What can hang from each mark:
feseg: derit lufog
sopa: dufad laka
laka: derit lufog sopa
dufad: derit lufog sopa
derit: feseg laka
lufog: feseg laka povo

Known rows, with every way that one mark hangs from another:
lufog(feseg(derit(laka(sopa(dufad)))) povo): [-0.557  1.556 -1.160 -0.361  6.445  0.783  0.614  0.729 -0.706 -0.266
  3.081 -0.540  0.270  0.762  0.271  0.937  0.995  0.116 -1.149  0.189
  0.408  0.125  0.144  0.411  0.957 -0.377  0.356  0.082  0.710  0.752
 -1.154]
laka(derit(feseg) lufog(povo)): [-0.015  0.234 -2.369  0.251 -5.327 -0.955 -0.002  0.422 -1.290 -0.378
  1.076 -1.290  0.484  0.529 -0.075  0.438  0.461  0.103 -1.183  1.429
  1.439  0.171 -0.523  0.828 -1.731  0.201  0.775 -0.828  2.574 -0.855
 -1.475]
lufog(feseg povo): [ 1.318  1.670 -1.550 -0.220  2.851 -0.495 -0.563  2.255 -1.622  0.225
  1.670 -0.749  0.576  0.037  1.630  1.412  1.881 -1.331 -0.534  0.101
  1.285  2.851 -0.094  0.558 -0.689 -0.406  1.112  0.506  1.055  0.812
 -0.040]
derit(laka(lufog sopa)): [-1.322  0.150 -2.910  1.093 -5.543 -0.699 -0.374 -0.367 -1.791  0.165
 -0.507  0.057 -0.507  0.400 -1.707 -2.318  0.345  0.200 -0.854  0.638
  0.733  0.036 -1.660  0.178 -0.604  0.585  1.210 -1.409  0.624 -0.616
 -1.383]
derit(feseg laka(lufog(povo) sopa)): [-0.388  0.374 -2.607  0.472 -6.386 -0.318  0.200  0.491 -2.127 -0.730
  0.110 -1.157 -0.245  0.432  0.177 -0.990  0.438  0.080 -1.501  0.919
  1.007  0.504 -1.554  0.721 -0.497  0.492  0.345 -1.031  1.660 -0.600
 -3.308]
lufog(laka): [-0.225  1.063 -1.511  1.138 -1.137 -0.497 -0.812  0.686 -1.656  0.344
 -0.106  0.073 -1.221 -0.089  0.281 -0.341  1.856 -0.971  0.195  0.650
  0.891  2.127 -0.345  0.378 -1.108  0.054  1.341  0.349 -0.373 -0.923
  0.155]
lufog(laka(derit(feseg) sopa) povo): [-0.306  0.010 -1.922  0.004 -0.861  0.118 -0.354  0.987 -1.462 -0.824
  1.467 -0.931  0.136  0.888  0.589 -0.082 -0.635 -1.066 -1.252  0.514
  1.566 -0.196 -0.214  0.986 -0.316 -0.052 -0.485 -0.732  1.623 -1.828
 -2.100]
sopa(dufad(derit(laka) lufog)): [-1.794  0.372 -0.275 -0.267 -0.484  0.129 -0.304 -3.271 -0.119  0.981
 -0.273  0.073  0.380 -0.162 -1.701 -0.469  1.038  0.632  0.894  0.920
 -0.229 -0.753  0.181  0.924 -0.445  0.524  1.706  0.326 -1.907  0.294
  0.591]
derit(feseg laka(lufog sopa)): [-0.993 -0.138 -2.545  0.846 -7.174 -0.527 -0.101 -0.376 -1.808  0.110
 -0.740 -0.833 -0.193  0.274 -0.561 -2.483  0.681  0.659 -1.144  0.966
  0.659  0.378 -1.914  0.752 -1.031  0.718  0.408 -1.526  1.236 -1.646
 -3.052]
lufog(feseg(derit) laka povo): [ 1.126  1.701 -0.714  0.131  5.504  0.906 -0.191  1.743 -0.962 -0.746
  2.472 -0.906 -0.873  0.264  3.309  3.776  1.781 -1.767 -0.202  0.759
  1.533  0.789  0.166  0.808 -0.432 -0.616  0.221  1.172  0.603 -0.262
  0.525]
feseg(derit(laka(sopa)) lufog(povo)): [-0.214  2.306 -1.871  0.052  5.593  0.472  0.279 -0.673 -1.459 -0.994
  1.992  0.138 -0.978  0.068  2.178  1.441  1.238 -0.164 -0.811  0.673
  1.001 -1.276 -0.697 -0.139  0.341  0.390  0.615 -0.632 -0.447  0.620
 -0.810]
feseg(lufog(povo)): [ 0.905  2.056 -1.907 -0.027  2.323 -0.093 -0.331  0.828 -1.906 -0.378
  0.949 -0.127 -0.360 -0.436  1.859  1.062  2.473 -0.705 -0.267  0.602
  0.982  1.402 -0.228 -0.278 -0.602  0.380  1.764 -0.014  0.149  1.556
  0.037]
lufog(feseg(derit) laka(sopa) povo): [ 0.407  1.062 -1.192 -0.031  6.954  1.255 -0.281  2.020 -1.141 -1.075
  2.635 -0.651 -0.157  0.651  2.894  2.399  0.730 -1.934 -0.586  0.147
  1.660 -0.573 -0.037  0.781  0.368 -0.522 -0.305  0.419  1.272 -0.352
 -0.392]
feseg(lufog(laka)): [ 0.349  0.749 -1.518  0.714 -0.252  0.828 -0.812  0.237 -1.271 -0.209
 -0.237  0.059 -1.402 -0.329  1.545  0.146  2.527 -0.868  0.333  0.823
  0.654  0.697 -0.651 -0.251 -0.805  0.789  1.283 -0.046 -0.708 -0.095
  0.042]
sopa(laka(derit)): [-1.197  0.016 -1.402  0.907 -0.478 -1.595 -1.053 -2.133 -0.524  1.565
  1.292  0.215 -0.306  0.375 -1.137 -1.487  1.035  0.332  0.055  1.001
  0.721  1.692 -0.021  0.500 -1.205  0.283  1.723 -0.258 -1.164 -1.177
  0.694]
dufad(lufog sopa): [-0.883  0.967 -0.645 -0.367  2.944 -1.213 -0.259 -1.429 -1.598  0.854
 -1.097 -0.157  0.625 -0.527  0.679 -0.994  1.310 -0.707  0.371  0.055
  0.445 -0.262  0.121  0.270 -0.794  0.458  1.862 -0.097 -0.759  0.028
  1.545]
laka(derit(feseg(lufog(povo))) sopa): [ 0.122  0.386 -2.289 -0.575  1.503  0.157 -0.225  0.409 -1.327 -0.773
  1.879 -0.804  1.049  0.409  1.405 -0.344  0.347 -0.225 -1.331  0.551
  1.280 -0.912 -0.491  0.220 -0.413  0.502 -0.045 -1.560  1.775 -0.295
 -2.010]
lufog(laka(derit sopa) povo): [-0.675  0.461 -2.353  0.321  0.693 -0.098 -0.648  1.003 -1.544 -0.739
  1.819 -0.013 -0.111  1.024 -0.512  0.084 -0.974 -1.604 -0.781  0.247
  1.576 -0.298 -0.029  0.369  0.123 -0.139  0.282 -0.641  0.937 -0.867
 -0.609]
dufad(sopa): [-0.831  1.799 -1.190  0.227  4.173 -2.223 -0.034  0.361 -2.247  1.077
 -0.325  0.233 -0.016 -0.493  0.522 -1.221  1.915 -0.055  0.087  0.021
  0.459  1.088  0.107  0.084 -0.747 -0.026  1.851 -0.228 -0.656 -0.249
  0.912]
laka(derit(feseg) lufog(povo) sopa(dufad)): [-1.242 -0.705 -2.489  0.018 -3.883 -0.066  0.280  0.884 -0.965 -0.597
  1.791 -1.052  1.367  1.123 -2.132 -1.576 -0.326  0.851 -1.566  0.750
  0.664 -1.010 -0.088  0.489 -0.240  0.331  0.601 -1.355  3.768 -0.022
 -2.768]

Rows:
[ 1.424  1.013 -1.267  0.005  1.042  0.739 -0.622  2.501 -1.487 -0.460
  1.248 -0.939 -0.480  0.294  1.999  1.956  1.621 -2.124 -0.251  0.351
  1.330  2.416 -0.144  0.608 -0.310 -0.229  0.531  0.941  0.569  0.163
 -0.326] : lufog(feseg laka povo)
[-1.044  0.373 -1.101  0.033 -5.005 -0.158  0.598 -0.778 -1.013 -0.295
  0.526 -1.078 -0.094  0.226 -0.745  0.449  1.446  1.309 -0.182  1.602
  0.245 -0.490 -0.360  1.204 -0.716  0.425  1.040  0.115  0.430  0.279
 -2.268] : sopa(dufad(derit(feseg laka(lufog(povo)))))
[ 0.408  1.166 -2.025 -0.369 -0.563  0.377  0.180  0.172 -1.934 -0.789
  0.498 -0.846 -0.219 -0.070  2.063 -0.519  1.335 -0.040 -1.277  0.646
  0.772  0.644 -1.316  0.222  0.084  0.860  0.094 -1.010  0.013  0.057
 -3.097] : derit(feseg(lufog(povo)) laka(sopa))
[-0.578 -0.318 -2.801  0.221 -4.435 -0.557 -0.134  0.622 -1.588 -0.714
  1.340 -1.024  1.119  0.883 -0.515 -0.889 -0.603 -0.108 -1.602  0.822
  1.568 -1.018 -0.782  0.759 -0.952  0.226  0.228 -1.567  3.318 -0.857
 -2.225] : laka(derit(feseg) lufog(povo) sopa)
[-1.414 -0.068 -0.010 -0.047  2.456 -0.947 -0.544 -3.137 -1.036  1.237
 -0.901 -0.294  0.123 -0.364  0.984 -1.874  1.624 -0.246  0.819  0.520
  0.051  0.255  0.180  0.426 -0.417  0.997  2.122  0.417 -2.413 -0.012
  1.250] : dufad(lufog sopa(laka))
[-0.885 -1.332  0.102 -0.985  3.083 -0.044 -0.743 -2.723  0.375  1.273
  0.745 -0.986  1.294  0.491  0.741 -1.014  0.376 -0.576  0.396  0.446
  0.375 -0.929  0.135  0.549 -0.213  0.845  0.919 -0.168 -1.607 -0.806
  1.517] : dufad(lufog(feseg) sopa(laka(derit)))
[ 0.777  2.098 -1.050  0.376  4.964  1.174 -0.046  0.281 -1.213 -1.311
  1.730 -0.202 -1.749 -0.172  3.648  3.363  2.426 -1.186  0.041  1.139
  1.239 -0.712  0.053  0.000 -0.413  0.260  0.928  0.678 -0.152  0.542
  0.364] : feseg(derit lufog(laka povo))
[-0.151 -0.616 -2.562  0.427 -2.110  0.384 -0.830  1.642 -1.418  0.203
  0.531 -0.560  1.151  0.519 -0.274 -1.532  0.843 -0.753 -0.735  0.137
  1.088  0.221 -1.273  0.156 -0.715  0.235  0.713 -1.152  2.593  0.025
 -0.784] : laka(lufog(feseg) sopa)
[-1.627 -0.562 -3.115  0.880 -3.543 -0.927 -0.748 -0.052 -1.197  0.304
  0.803  0.167  0.805  0.871 -2.350 -2.190 -0.626  0.005 -0.869  0.547
  1.195 -1.326 -0.884  0.084 -1.022  0.204  1.055 -1.944  2.403 -0.878
 -0.305] : laka(derit lufog sopa)
[-0.259  0.515 -1.977  0.066 -1.517  0.149 -0.074 -0.617 -1.595 -0.048
 -0.324 -0.543 -0.209 -0.243  1.258 -1.976  1.661  0.570 -0.959  0.629
  0.407  0.512 -1.684  0.180 -0.467  1.085  0.210 -1.474 -0.384 -0.994
 -2.749] : derit(feseg(lufog) laka(sopa))
[-0.184  0.891  0.329 -1.700  5.106  0.310 -0.006 -1.418 -0.845 -0.007
  0.260 -1.115  0.942 -0.076  2.264  2.217  0.395 -1.378  0.663  0.318
  0.641 -1.946  0.034  1.088  0.377  0.327  0.439  0.518 -2.235  0.545
  0.940] : dufad(derit(laka) lufog(feseg povo) sopa)
[ 0.631  0.027 -2.396 -0.081 -2.664  0.070 -0.524  1.413 -0.789 -0.294
  2.105 -1.071  0.867  0.918 -0.159  1.442  0.218 -0.951 -0.807  0.827
  1.556  0.138 -0.421  0.351 -1.010 -0.058  0.811 -0.588  2.478  0.205
  0.050] : laka(derit lufog(feseg povo))
[-1.048  0.000 -2.205  0.169 -0.164 -1.298 -0.492 -0.067 -1.268  0.680
  1.065 -0.416  1.269  0.378 -0.667 -2.246 -0.123  0.308 -1.026  0.387
  1.091  0.255 -0.518  0.938 -1.161  0.016  0.122 -1.681  1.827 -2.153
 -1.573] : laka(derit(feseg) sopa)
[ 0.063 -0.837 -0.323 -0.407 -0.931  2.030 -0.680  0.133  0.057  0.210
  0.036 -1.038  0.475  0.427 -0.170  0.020  1.566 -1.099  0.333  0.406
  0.086  0.989  0.178  0.525 -0.132  0.604  1.026  0.821  0.463  0.254
  0.183] : sopa(dufad(lufog(feseg laka)))
[-1.186 -0.738  0.197 -0.149  1.582  0.683 -0.300 -2.772  0.032  0.966
  0.866 -0.512  0.298 -0.495  1.300 -1.355  3.306  1.969  0.917  1.473
 -0.484 -0.159  0.246  0.629 -0.566  1.121  1.388  0.323 -1.674  0.501
 -1.070] : sopa(dufad(derit(feseg(lufog))) laka)
[ 1.271  1.588 -1.560 -0.310  0.651 -0.084 -0.052  0.790 -1.901 -0.428
  0.699 -0.996  0.053 -0.589  2.914  0.848  2.766 -0.200 -0.671  0.951
  0.981  1.598 -0.439  0.281 -1.042  0.599  0.976 -0.114  0.757  0.650
 -1.633] : derit(feseg(lufog(povo)))
[ 0.440  0.835 -1.094  0.096 -1.331  0.635 -0.689 -0.253 -1.406 -0.700
 -0.210 -0.574 -0.598  0.013  1.407  1.482  0.818 -2.185  0.066  0.668
  1.227  0.878  0.233  0.751 -0.565  0.396  1.283  0.968 -0.055  0.261
  0.496] : dufad(lufog(laka povo))
[-2.232 -0.513 -0.416  0.541  1.001 -1.369 -0.449 -2.549 -1.091  0.973
 -0.306  0.060 -0.172 -0.187  0.532 -1.341  1.718  0.656  1.283  1.158
  0.346 -2.181 -0.082  0.552 -0.778  0.700  1.961  0.022 -1.990 -0.073
  0.896] : dufad(derit sopa(laka(lufog)))
[-1.039  0.054 -0.696 -0.412  0.066 -0.296 -0.027 -0.595 -0.969  0.498
 -0.298 -0.683  0.195  0.071  0.685  0.408  1.072  0.023  0.683  0.765
  0.487 -2.159 -1.022  0.619 -0.513  0.412  0.688 -0.531 -1.463 -0.465
  0.266] : dufad(derit(laka(lufog(feseg))) sopa)
[-1.422 -0.337 -1.082 -0.352 -3.058  0.457  0.168 -1.878 -0.713  0.510
 -0.690 -0.888  0.870  0.172 -1.417 -2.916  0.634  0.859 -0.846  0.402
 -0.281  0.462 -0.595  0.896 -0.059  0.969  0.675 -0.799  0.339 -0.731
 -2.449] : derit(feseg laka(sopa(dufad(lufog))))
[-0.873 -0.953 -0.300 -0.438 -2.025  0.303 -0.120 -2.944  0.335  0.498
  1.443 -1.396  1.071  0.628 -0.530 -0.809  0.709  0.690 -0.435  1.300
  0.147  0.776  0.839  1.105 -0.416  0.838  1.282  0.532  0.143 -0.024
 -1.062] : sopa(dufad(lufog(povo)) laka(derit(feseg)))
[-0.670  0.106 -0.277 -0.480  0.543 -0.371 -0.800 -2.420 -0.814  0.779
 -0.730 -0.774  1.400 -0.695  1.570  0.040  1.287 -0.205  0.805  0.990
  0.875 -0.659 -0.059  1.764 -1.855  0.398  0.858  0.072 -0.186 -1.017
  0.267] : dufad(derit(feseg) lufog)
[-1.857 -0.057 -0.935 -0.136  3.291 -0.589 -0.123 -0.408 -1.081  0.804
  0.912 -0.135  1.614 -0.073 -0.762 -2.316  1.219  1.188 -0.004  0.308
  0.204 -0.589  0.231  1.177 -0.432 -0.044  0.683 -0.631  1.023 -0.361
 -1.620] : laka(sopa(dufad(derit(feseg))))
[ 0.040  1.471 -0.996  0.678  4.032  0.953 -0.347 -0.547 -0.866 -0.463
  0.901  0.117 -1.767 -0.363  2.835  1.856  2.640 -0.489  0.385  1.167
  0.878 -1.004 -0.297 -0.019 -0.880  0.444  0.984  0.188 -0.606 -0.496
  0.799] : feseg(derit lufog(laka))
[-1.555  0.680  0.022 -0.751  5.657 -1.005 -0.431 -2.376 -1.197  0.862
 -0.981  0.038  1.135 -0.630  1.025 -0.098  0.990 -0.550  1.342  0.287
  0.553 -2.493  0.444  0.873 -0.785  0.345  1.565  0.041 -1.608 -0.028
  2.076] : dufad(derit lufog sopa)
[ 1.062  0.632 -2.147  0.128 -1.972  0.176 -0.468  2.142 -1.511 -0.308
  1.126 -1.098  0.417  0.320  1.010  1.276  1.615 -1.186 -0.622  0.659
  1.333  1.536 -0.697  0.394 -0.983 -0.021  1.276  0.107  2.238  1.119
 -0.470] : laka(lufog(feseg povo))
[-1.714  1.748 -0.484 -0.079  4.002 -1.932  0.053 -1.623 -1.669  1.090
 -0.496  0.364 -0.446 -0.462  0.253 -0.331  1.184  0.354  0.880  0.513
  0.377 -0.885 -0.142  0.697 -0.534  0.056  1.288 -0.196 -3.062 -0.820
  0.775] : dufad(derit(laka) sopa)
